Each row was made from one small tree. The marks that hang from a mark follow it in brackets, in the order of their numbers. Every link used is in the known rows. Write each row's tree.
(in the rows, 128 means zero)
Known rows
K918[K206[K458 K463 K857 K946]]: [138 212 135 148 104 171 176 120 167 132 137  73 185 158 117  71 115 110
 136 127 166 153 143 100 110 112 192  96 103 115 142 102 125 141  97 151
 146 159 170  82  81 158 102  91 110 165 135  93  91 101 109 147 148 182
 112 154 193  64 145 172 135 117  90 145 111 145 107 164  72 137 197 180
 109 116 152 159 119  99 107  75]
K382[K206[K499]]: [146 156 149 154  97 135 149 105 152 128 159 108 164 166 117 121 112 145
 162 133 127 140 114 120 141 154 154 137  84 111 131  88 124 120 107 146
 140 145 143  91 102 152 129 104 123 141 157 129 163 136 130 101 113 143
  87 147 132  70 121 146 120 124 116 121 100 138 135 147 117 130 109 145
 115 117 117 150 144 119 110 104]
K94[K458[K206[K382 K499 K946]] K753]: [201 200 149 170 145 162 184  92 176 134 136 121 219 156 105  75 101 145
 182 143 151 120 107 130 129 114 168 130  78 111 124 108 131 118  77 123
 169 176 154  94  90 161 114  87 125 168 126 173 138  79 126 170 144 179
 131 195 142  56 119 153 103  87  92 113 128 157 171 151 114 160 125 146
  93 120 153 216 133 132 123  79]
K918[K206]: [143 150 141 157 114 141 150 113 135 126 145 110 146 145 115 119 107 121
 138 132 139 132 139 121 147 145 127 154  91 132 109 100  94 145 116 132
 117 120 134 107 137 131 132 119 123 124 120 117 150 138 107 117 133 145
  93 127 122  99 133 154 122 135 128 126 103 124 135 136 113 116 122 141
 125 126 129 137 139 110 102  96]
K946[K206[K114 K382 K458 K857]]: [141 186 139 142 132 148 133 127 173 119 150  80 160 141 129  70 111  96
 155 139 170 152 132 127 147  80 163 104  73 120 152 145 140 120 103 162
 151 154 146  46 121 174  93  87  92 156 133  93 117 134 132 164 136 145
 136 174 162  65 131 143 117 107  83 110 106 167 151 165  96 168 226 154
 120 106 156 168 114 128 123  69]
K458[K94 K206[K114 K499 K946]]: [171 185 164 192 128 135 140 129 165 109 131 127 172 165 129 106 104 158
 153 142 146 165 126 118 110  89 179 136  83 116 138  87 139 146  83 129
 158 148 174  78  96 183 104  80 128 165 168 156 111 119 128 141 122 146
 145 174 148  51 118 151 101  90  93 129  95 157 148 155 108 158 145 157
  69 139 136 174 109 112 123  99]
K206[K458 K499]: [133 176 150 128 101 144 144 112 147 132 141  81 156 157 127 113 116 118
 161 130 155 143 125 104 125 131 148 130  91 114 124 101 118 127 129 130
 132 127 135  79  90 141 109 114 123 158 143 125 148 120 123 121 123 116
  83 139 153  80 144 127 111 116 113 149 100 151 137 141 100 129 159 127
 118 118 126 150 146 119 103 115]
K206[K114 K382 K946]: [145 197 139 136 108 136 136 134 151 102 130 128 193 141 126  88 104 117
 140 116 161 146 110 153 130 109 159 137  98 124 150 127 142 131 105 129
 152 136 141  78 125 156 101  93 133 164 163 140 117  95 120 164 102 134
 134 143 171  65 151 137 122 102  98 115 116 136 155 165 139 164 171 160
 103 105 155 170 106 118 110  83]
K458[K94[K753] K206[K463]]: [160 134 173 187 143 135 168  86 167 126 139 131 155 122  88 112 109 169
 168 126 154 146 179 136 106 103 168 130  88 129  66  98 136 124 113 140
 137 139 179 104  99 160 157 102 112 130 119 165 111  99 146 138 127 177
 137 193 124  89  81 159  99  81 128 103 132 179 133 136  88 161 144 139
 102 128 140 161 106 117 141 102]
K918[K206[K382 K458]]: [151 162 152 139 117 153 148 113 168 134 117  83 180 130 123  91  99 102
 153 137 172 142 138 105 145 128 139 128  87 131 117 113 115 153 119 147
 126 141 137  87 135 137 112 111 110 149 115 127 154 146 108 133 131 152
  94 158 163  92 150 152 119 114 107 122  95 164 136 136 102 142 172 135
 144 120 155 153 153 112 111  75]
K499[K206[K114]]: [125 172 152 150 107 125 146 121 117 102 147 115 154 150 113 111 131 116
 122 115 125 146 134 146 136 104 135 150  85 121 127 106 123 131 120 151
 125 110 140  81 140 147 131 113 118 163 144 108 119 124 125 121 133 141
 128 140 112  77 111 155 125 116 108 133 113 136 136 148 118 124 163 148
 120 118 140 140  98 115 104  95]
K946[K206[K114 K382 K458 K499]]: [150 190 148 148 124 133 126 117 179 115 152  59 175 164 141  78 102 105
 158 123 174 151 113 116 146  95 163 112  66 107 151 141 137 125 106 147
 158 160 133  43 104 167 107  77  94 168 142 113 157 135 136 156 120 118
 106 166 162  63 151 143 105 109  77 115  76 172 151 146 101 149 211 136
 103  96 146 172 131 132 115  64]
K213[K206[K918 K946]]: [125 185 117 151 110 140 170 124 133 112 149 125 155 143 157  84 130 130
 128 112 128 121 114 110 117 135 135 139  89 133 134  85 128 145  76 113
 129 152 165  67  90 163 139 103 116 152 169 147 144  95 107 167 136 146
 102 138 147  76 121 159 131 101 119 141 123 140 146 166 124 104 134 173
  90 104 114 156 108 136 113  85]
K213[K206[K382 K463 K499 K857 K918]]: [126 197 143 137  92 119 194  96 208 106 163  57 189 163 150  44  85  91
 149 125 151 136 107 107 120 101 168 105  57 108 150 152 139 127  77 123
 159 183 162  52  69 158 112  86  96 162 161  92 145 101 102 147 105 163
  98 190 185  45 119 157  74  75  89 137 104 168 140 165  76 113 204 194
  85 118 121 168  99 119 115  62]
K114[K206[K382 K499]]: [169 184 162 150 126 127 147 115 181 109 134  99 166 163 140 115  79 105
 156 116 139 132 125 124 145 127 146 149  64 106 140 132 129 135 111 124
 148 148 116  80 105 138 103 108 119 162 165 109 168 145 128 112  96 147
  93 146 130 103 155 134 111 100  93 124 103 162 151 155 118 120 149 133
 103 134 114 161 138  92 125  82]
K382[K206[K114]]: [133 154 137 151 113 136 137 117 134 121 164 122 159 141 106 119 123 142
 139 113 141 143 131 147 137 128 151 129  87 127 135  93 127 118 102 151
 122 123 153  83 120 150 139  94 113 137 166 133 139 123 140 121 114 144
 123 155 128  65 104 157 130 123 125 120  92 131 131 159 138 145 127 150
 116 105 136 144 119 124 118 103]
K114[K206[K463 K918 K946]]: [133 201 130 162  99 151 195 115 167 105 148 110 151 160 155  89 104 120
 113  75 135 127 125 112 112 111 165 125  88 118 143 115 135 135  82 121
 128 154 164  77  62 153 122  87 115 175 184 111 126  87 118 141 122 163
 110 124 149 105 136 154 155  85  98 133 106 152 128 167 114 106 160 165
  75 122 109 146  94 109 106  65]
K213[K206[K114 K382 K458 K463]]: [122 186 147 148 123 118 127 110 168 110 157  81 196 152 122  60 105 103
 121 106 174 168 143 128 125  83 172  85  75 116 112 116 149 125 118 139
 139 148 158  58  90 158 140  79  74 172 141 133 125 111 149 168 122 136
 121 185 178  75 119 155 105  80 109 113  86 168 106 180 107 147 219 166
 110 101 172 162  96 120 123  63]
K94[K458[K206[K382 K946]] K753]: [186 185 147 172 151 159 176  99 161 140 131 145 208 128 101  80 114 145
 174 133 145 118 122 141 132 105 155 133  91 126 103 100 139 122  88 129
 157 159 159 109 108 159 125  90 115 153 123 188 117  77 134 191 155 186
 145 186 129  73 114 154 124  85 113  94 141 152 167 161 138 171 130 147
 104 119 159 207 126 131 125  84]
K94[K458[K206[K114]] K753]: [168 163 157 185 148 151 165  96 133 129 163 130 177 138  72 102 137 153
 161 121 150 124 137 155 117  96 158 117  85 132  83 105 124 111 100 139
 122 125 155 111 121 150 153  88 107 147 126 162 116  85 139 168 154 167
 160 186  92  65  72 160 106 102 134 108 117 145 157 158 132 165 124 132
 105 128 146 182 102 137 121 105]
K918[K206[K114 K382 K463 K857 K946]]: [148 230 144 150 103 151 175 138 190 102 136  82 212 157 118  51  86  90
 124 127 168 157 135 138 135  91 200  90  77 119 167 136 141 127  80 140
 161 179 162  78 120 164  97  73 120 181 143  86  84 104 113 157 111 177
 133 172 193  40 145 171 117 106  74 116  98 146 133 168  94 156 217 201
  91 115 169 166  87  93 105  54]
K94[K458[K206[K114 K463 K946]] K753]: [160 198 143 185 144 155 179  95 144 128 161 124 209 159  82  67 125 152
 142 103 155 134 145 157 102  90 195  92  94 113 108  99 139 111  87 125
 148 146 188 100  85 173 149  74 104 173 135 166  85  45 150 194 157 184
 166 182 131  56  89 167 126  86 117 109 127 144 137 173 118 175 141 159
  80 112 164 189  82 134 120  84]
K94[K458]: [136 154 134 153 121 143 153  93 131 129 152 124 153 139  95 105 130 128
 162 129 132 113 120 132 136 112 140 147 106 119 101  97 118 123 139 141
 124 108 130 124 122 143 143 115 127 134 121 147 140 109 109 136 151 147
 117 128 111 102 115 139 131 110 138 128 140 129 136 152 122 137 122 118
 118 122 127 157 119 124 115 120]
K458[K94 K206[K499 K918]]: [148 146 160 175 108 133 170 101 187 121 146 100 150 144 140 118  96 157
 170 136 146 128 116  89 119 106 145 153  73 127 125  97 124 162  95 133
 136 141 159  82  97 171 122  95 121 141 155 153 155 129 103 115 114 146
 119 174 130  81  97 150  84  81  91 139  94 180 154 136  92 131 143 141
  97 143  99 150 123 135 115 102]
K382[K206[K114 K918]]: [121 149 127 156  86 146 154 125 148 112 172 105 157 138 127 102 115 138
 138 105 137 136 110 130 122 121 146 114  79 135 154 109 134 125  82 150
 120 147 158  68 107 160 136  85 105 146 184 122 150 117 118 129 115 144
 112 164 137  60  98 166 123 106 114 130  83 135 138 151 139 139 141 159
 111 105 120 135 107 137 105  90]
K213[K206[K499 K857 K918]]: [131 183 139 139 109 132 181 103 164 112 165  80 152 167 154  73 114 110
 155 131 129 125 105 102 116 130 148 122  63 116 147 123 116 134  75 118
 139 159 149  55  89 162 124 104 110 142 157  93 147 114  98 127 126 143
  98 167 140  46 109 151  88 105 101 157 112 155 154 157  82  96 155 181
  95 133  98 156 113 134 112  97]

Which tree is each row?
[152 172 152 175 148 156 166 101 155 131 156 134 170 140  90 103 131 136
 161 146 123 120 116 130 120  92 159 138  94 131 108 105 109 132 117 152
 133 126 154 115 121 158 126 101 119 133 123 126 107 118 114 145 162 176
 148 165 102  79  83 127 105 105 124 126 123 143 149 166 101 153 136 136
 113 146 127 172 115 127 132 121] -> K94[K458[K206[K857]]]
[152 188 154 123  99 134 171 113 191 121 137  78 179 145 124  91  88  93
 183 146 145 135 110 129 140 119 156 133  83 115 146 148 136 125 111 140
 157 151 124  75 122 150  95 111 137 148 139  99 130 125 100 118 100 159
 105 155 158  56 135 131  92 100  84 138 120 154 158 156  93 143 174 156
 111 126 125 166 127 108 121  97] -> K206[K382 K499 K857]
[142 199 155 125  93 130 177 103 206 113 145  64 186 161 119  76  84  91
 166 134 155 142 118 124 127 106 181 118  84 107 140 151 137 112 112 135
 170 163 133  78  96 158 101  89 129 167 140  93 115 100 108 127  94 163
 106 170 173  56 133 140  85  88  78 130 117 158 139 152  84 145 200 162
 101 118 135 164 114  99 124  90] -> K206[K382 K463 K499 K857]
[152 175 149 154 111 134 144 132 161 103 136  96 188 147 109  91  95  98
 139 129 166 151 131 142 153 115 139 133  81 134 134 126 125 134 103 139
 136 143 135  89 152 135 118  96 120 152 130 110 149 144 111 134 109 143
 117 160 148  73 140 164 106 124 106 111  86 141 151 148 124 136 167 149
 129 115 159 151 130 118 109  72] -> K918[K206[K114 K382]]
[158 198 145 154 104 146 149 139 144 122 155 108 188 171 124  96 109 148
 140 124 137 160 108 134 135 130 179 112  79  95 171  89 144 121  75 136
 151 162 156  73  80 169 111  70 122 161 191 130 133 113 132 122 105 147
 112 159 165  34 125 158 126 117 101 131  89 129 139 164 131 140 128 177
  88 109 133 162 122 121  94  92] -> K382[K206[K114 K499 K946]]
[126 185 146 147 100 155 173 101 175 139 153  65 171 151 106  73 109 105
 145 131 160 153 151  99 124 111 181 100  87 111 127 121 121 132 120 147
 130 140 158  85 100 155 117 101 107 150 110  88 113 130 115 127 149 165
 106 163 167  70 126 158 119 114 106 140 102 149 104 155  70 128 196 168
 127 120 143 143 119 105 113  86] -> K918[K206[K458 K463 K857]]
[116 183 141 142 103 136 165 114 161 113 168  92 176 143 102  83 121 114
 134 106 154 143 138 156 118  85 181 103  97 117 138 136 137 116 116 146
 135 127 153  81 114 153 131  94 127 149 144  80  90  99 123 139 114 152
 138 152 157  54 113 152 107 100 104 132 111 139 119 174  94 163 200 162
 102 114 142 143  82 108 113 106] -> K206[K114 K463 K857]
[148 210 153 145  97 154 167 111 168 130 137  50 197 179 131  73  99 122
 133 124 171 154 133  82 121 132 194 105  85 106 147  98 125 133 109 124
 154 168 168  80  65 156 113  82 115 171 142 120 133 104 121 136 134 157
  79 139 192  68 161 172 126 119  91 144  86 148 106 150  79 118 174 165
  99 106 144 159 134 100  97  74] -> K918[K206[K458 K463 K499 K946]]
[166 144 147 181 153 151 167  85 132 146 152 143 171 128  80 109 128 162
 169 127 140 116 137 140 122 123 141 139  93 129  70  87 117 125 111 132
 125 123 151 119 120 142 153 108 112 134 103 170 124  86 134 158 161 172
 141 172  82  84  79 148 110 101 141 109 134 144 151 149 121 152 102 121
 119 136 136 178 120 138 130 114] -> K94[K458[K206] K753]
[148 166 160 150 106 153 149 108 149 132 139  63 168 166 127 103 104 109
 152 131 155 154 123  91 133 139 151 123  76 115 128 101 104 143 115 128
 129 137 146  83 107 138 112 113 116 153 121 111 161 144 106 106 136 132
  76 149 154  73 144 155 113 127 102 152  82 144 133 135  87 113 151 143
 125 121 128 147 152 113 100  98] -> K918[K206[K458 K499]]
[130 176 134 158  96 133 158 124 160 103 169  69 138 166 150  97 109 115
 142 113 152 126  99 112 135 117 144 121  65 115 162 136 118 132  80 136
 140 150 147  38  92 167 138  81 107 152 165 100 170 110 120 138 114 122
  98 149 132  68 116 159 103 112 102 129  81 150 164 146 106 108 169 143
  81 108 118 151 109 141  95  70] -> K946[K206[K114 K499 K918]]
[158 161 133 152 107 177 181  99 147 123 126 105 150 115 150  76 123 159
 173 109 171 142 143 107  98 104 161 110 111 126 116  96 147 136  91 126
 135 155 171  77  62 175 110 119 132 159 157 169 122  83 108 158 153 157
 121 182 181  55 127 176 133  81  88 145 136 169 146 150 110 160 159 155
 116 105 126 178 121 138 106  93] -> K206[K458[K94[K753]] K918 K946]
[151 142 157 181 124 158 214  78 199 117 150 101 156 118 114  82 105 155
 182 121 152 132 150 121  91  80 174 111  78 129  99 121 146 126  80 147
 135 158 193  78  88 177 136 102 122 144 138 126 102  82 114 146 130 195
 150 214 138  57  77 166  88  65 100 122 135 178 139 149  75 168 174 169
 106 134 123 164  93 132 138  91] -> K458[K94[K753] K206[K463 K857 K918]]
[150 225 144 153  96 145 196 125 206  95 143  77 187 178 165  73  66 100
 137  85 156 139 109 109 121 110 179 112  71 104 166 141 151 135  73 109
 162 187 153  58  52 162  96  75 118 198 198 101 147  85 116 141  97 171
  97 157 184  78 157 151 122  65  65 129  91 171 147 168 111 106 179 174
  71 115 113 163 106 106 104  53] -> K114[K206[K382 K463 K499 K918 K946]]
[160 191 148 159 129 141 166 131 183 105 134 116 164 140 130 103  98  92
 156 126 132 140 134 137 148 116 152 142  78 129 143 138 141 134 110 146
 132 144 123  78 127 141  87 109 116 150 150  92 128 145 120 118 118 165
 126 154 128  93 135 128 120  94  84 114 127 157 157 166 106 143 165 162
 120 137 117 163 115  93 129  87] -> K114[K206[K382 K857]]
[135 168 139 158 107 146 149 129 149 121 161 116 168 146  99  95 129 133
 144 131 131 153 126 151 140 110 171 111  88 123 149 105 137 113  95 169
 130 141 149  79 121 160 114  94 124 135 167 106 113 127 124 123 127 160
 130 168 141  41  89 151 121 120 112 126 106 132 143 177 116 163 140 175
 118 113 128 143 100 117 120 105] -> K382[K206[K114 K857]]
[133 155 153 164 104 139 127 117 140 113 131 109 143 129 113 105 127 136
 158 117 172 164 146 130 122  80 162 122 105 122 111  96 146 136 131 149
 130 109 151  80 107 167 120 114 115 150 146 147 118 131 122 134 136 125
 141 160 156  68 118 151 118  90 106 144 101 166 129 162 112 170 182 134
 130 123 145 154 112 124 109 119] -> K206[K114 K458[K94]]
[160 168 140 177 115 140 167 121 196 111 117 132 183 123 152  94  95 142
 163 135 155 122 115 111 115  87 151 151  95 145 136 102 138 162  77 141
 151 152 174  78 105 189 102  93 124 157 166 172 132 103  98 164 120 171
 142 183 157  84 121 158 111  66  88 118 111 179 167 146 116 168 168 158
  97 136 122 174 121 128 134  74] -> K458[K94 K206[K382 K918 K946]]
[130 183 154 141 110 140 139 119 153 103 127  82 186 148 129  85 114 104
 136 128 153 154 132 133 136  76 148 127  81 123 136 115 134 136 122 160
 135 122 140  70 128 155  98 107 104 182 137 115 121 132 126 144 132 132
 133 174 153  74 130 140 125  93  81 123  99 156 136 156 117 154 214 147
 135 105 166 152 114 119 100  69] -> K499[K206[K114 K382 K458]]
[125 187 153 137  98 134 178 101 176 123 156  69 169 168 112  83  97 111
 155 128 145 142 126 122 120 117 178 118  89 106 128 136 122 113 120 134
 157 144 150  82  86 147 117  93 133 149 142  85 116 106 106 116 107 159
  99 151 159  62 116 133  98 104  97 144 125 143 127 162  74 134 170 159
  98 127 121 155 109 107 123 109] -> K206[K463 K499 K857]
[137 195 160 141 102 153 183 102 181 125 150  31 188 172 121  65  95 104
 147 129 163 156 141  88 122 115 191  85  75  98 141 124 123 138 111 145
 150 163 159  77  83 154 102  94 109 164 126  74 126 123 103 115 138 165
  88 170 183  49 141 162 100 114  86 155  88 160 110 150  58 123 193 171
 116 126 141 154 126 101 102  82] -> K918[K206[K458 K463 K499 K857]]
[122 183 147 118  80 153 159 127 179 101 147  67 184 129 137  51 101  78
 163 108 174 142 103 124 113  74 158  86  86 126 169 145 146 140  91 159
 130 146 145  56 103 174  80  91 109 173 175  89 122 111 100 163 118 144
 136 191 181  34 135 143 105  76  72 149  96 159 155 163 100 166 233 172
 120 119 140 150  93 140 105  80] -> K206[K114 K382 K458 K857 K918]
[170 116 153 193 151 135 161  93 155 131 134 150 143 108 103 127 117 175
 178 142 149 130 169 135 119 114 142 157  82 140  74  89 133 138 103 135
 127 127 158 105 118 158 147 117 120 118 120 177 128 115 135 128 135 163
 138 186 102  86  86 155 103  93 131 109 136 171 144 132  99 163 111 133
 121 137 134 175 125 124 146 118] -> K458[K94[K753] K206]
[151 206 130 144 131 136 156 122 165 115 134 125 182 152 143  69 121 108
 148 147 134 142 122 133 132 122 159 135  90 123 144 111 139 136  81 125
 151 164 144  72 110 164 100  98 117 150 148 123 114 113 115 167 127 167
 123 162 161  55 130 143 116 105 103 122 144 146 152 179 105 142 168 189
  97 118 137 180 109 108 129  81] -> K213[K206[K382 K857 K946]]
[167 225 151 145 105 158 149 134 170 115 125  61 217 168 132  62  89  98
 141 128 179 161 112 104 140 113 181  97  73 106 174 121 136 151  77 132
 154 179 155  65 100 157  81  76 114 187 159 125 136 127 105 146 119 141
 103 174 199  38 176 168 113 106  70 141  68 151 147 166 110 143 183 178
 107 104 167 177 136 114  89  53] -> K918[K206[K114 K382 K458 K499 K946]]
[133 205 126 131  86 152 193 135 179  90 116  94 183 137 159  59 103  95
 148 132 138 121  96 120 122  91 149 140  90 136 169 135 134 145  74 151
 154 165 153  60 107 168  69 114 131 178 172  94 113 108  82 160 133 182
 134 172 161  54 140 153 127  90  64 136 136 149 163 158  95 136 203 184
 108 114 128 156  97 116 104  61] -> K499[K206[K382 K857 K918 K946]]
[121 186 148 125  74 139 201 101 192 112 163  57 166 164 134  72  94 104
 160 110 148 123 106 103 104 108 171 109  88 108 146 147 130 120  93 130
 147 156 160  70  72 155 113  98 139 161 164  78 127  86  96 124 102 164
 100 154 171  54 122 146  84  87  82 155 103 151 138 158  74 124 189 172
  87 123 108 137  99 118 100  95] -> K206[K463 K499 K857 K918]
[101 173 139 128  73 146 197 105 178 112 163  80 152 139 129  74 109 108
 149  96 146 126 118 123 105  99 156 110  93 124 138 139 135 128 104 142
 127 137 157  78  92 156 121 103 129 154 158  85 114  84 106 142 123 162
 112 150 150  75 109 152 108  91  98 143 118 142 133 157  84 134 185 167
 100 122 116 132  86 120 111  97] -> K206[K463 K857 K918]
[142 166 152 167 104 145 149 119 169 108 153  50 129 155 154  80 110 128
 158 127 165 147 118  85 125  77 167 105  68  99 152 130 136 133  91 144
 145 163 161  42  70 192 123  85  99 163 163 118 161 134 112 143 127 118
 113 171 156  52 119 173  99  86  93 138  77 186 152 137  93 134 203 147
  97 110 125 161 111 153  99  77] -> K946[K206[K114 K458[K94] K499 K918]]
[154 220 153 159 100 148 176 133 174 111 151  97 188 167 151  72 110 130
 138 128 146 145  86 118 100  91 175 112  68 124 181 116 124 147  49 134
 145 167 176  59  84 192  81  64 123 184 188  94 110  98 107 159 120 158
 134 185 162  17 115 151  89 101  63 152  88 146 163 170  98 143 173 179
  69 133 117 159  89 132  96  86] -> K458[K206[K114 K499 K857 K918 K946]]
[152 181 156 139 113 165 160 117 180 129 128  74 184 131 121  74 101  91
 159 148 166 154 137 106 138 118 157 120  80 130 137 130 121 150 112 150
 126 152 141  75 130 146  80 106 114 149 118  97 129 145  99 138 140 166
 107 174 173  64 150 147 104 120  91 126 102 158 141 148  86 146 194 155
 146 125 151 154 138 111 113  79] -> K918[K206[K382 K458 K857]]
[129 227 135 148 104 166 194 127 182 110 146  76 163 148 158  55 113 103
 131  79 148 147 131  99  98  87 191  82  86 112 156 125 153 139  82 139
 132 166 174  58  45 172  83  90  90 190 184  84 112  94 115 152 147 172
 132 155 191  75 138 153 146  76  83 156 111 163 120 180  86 127 211 180
  90 126 115 155  89 106 101  71] -> K114[K206[K458 K463 K857 K918 K946]]
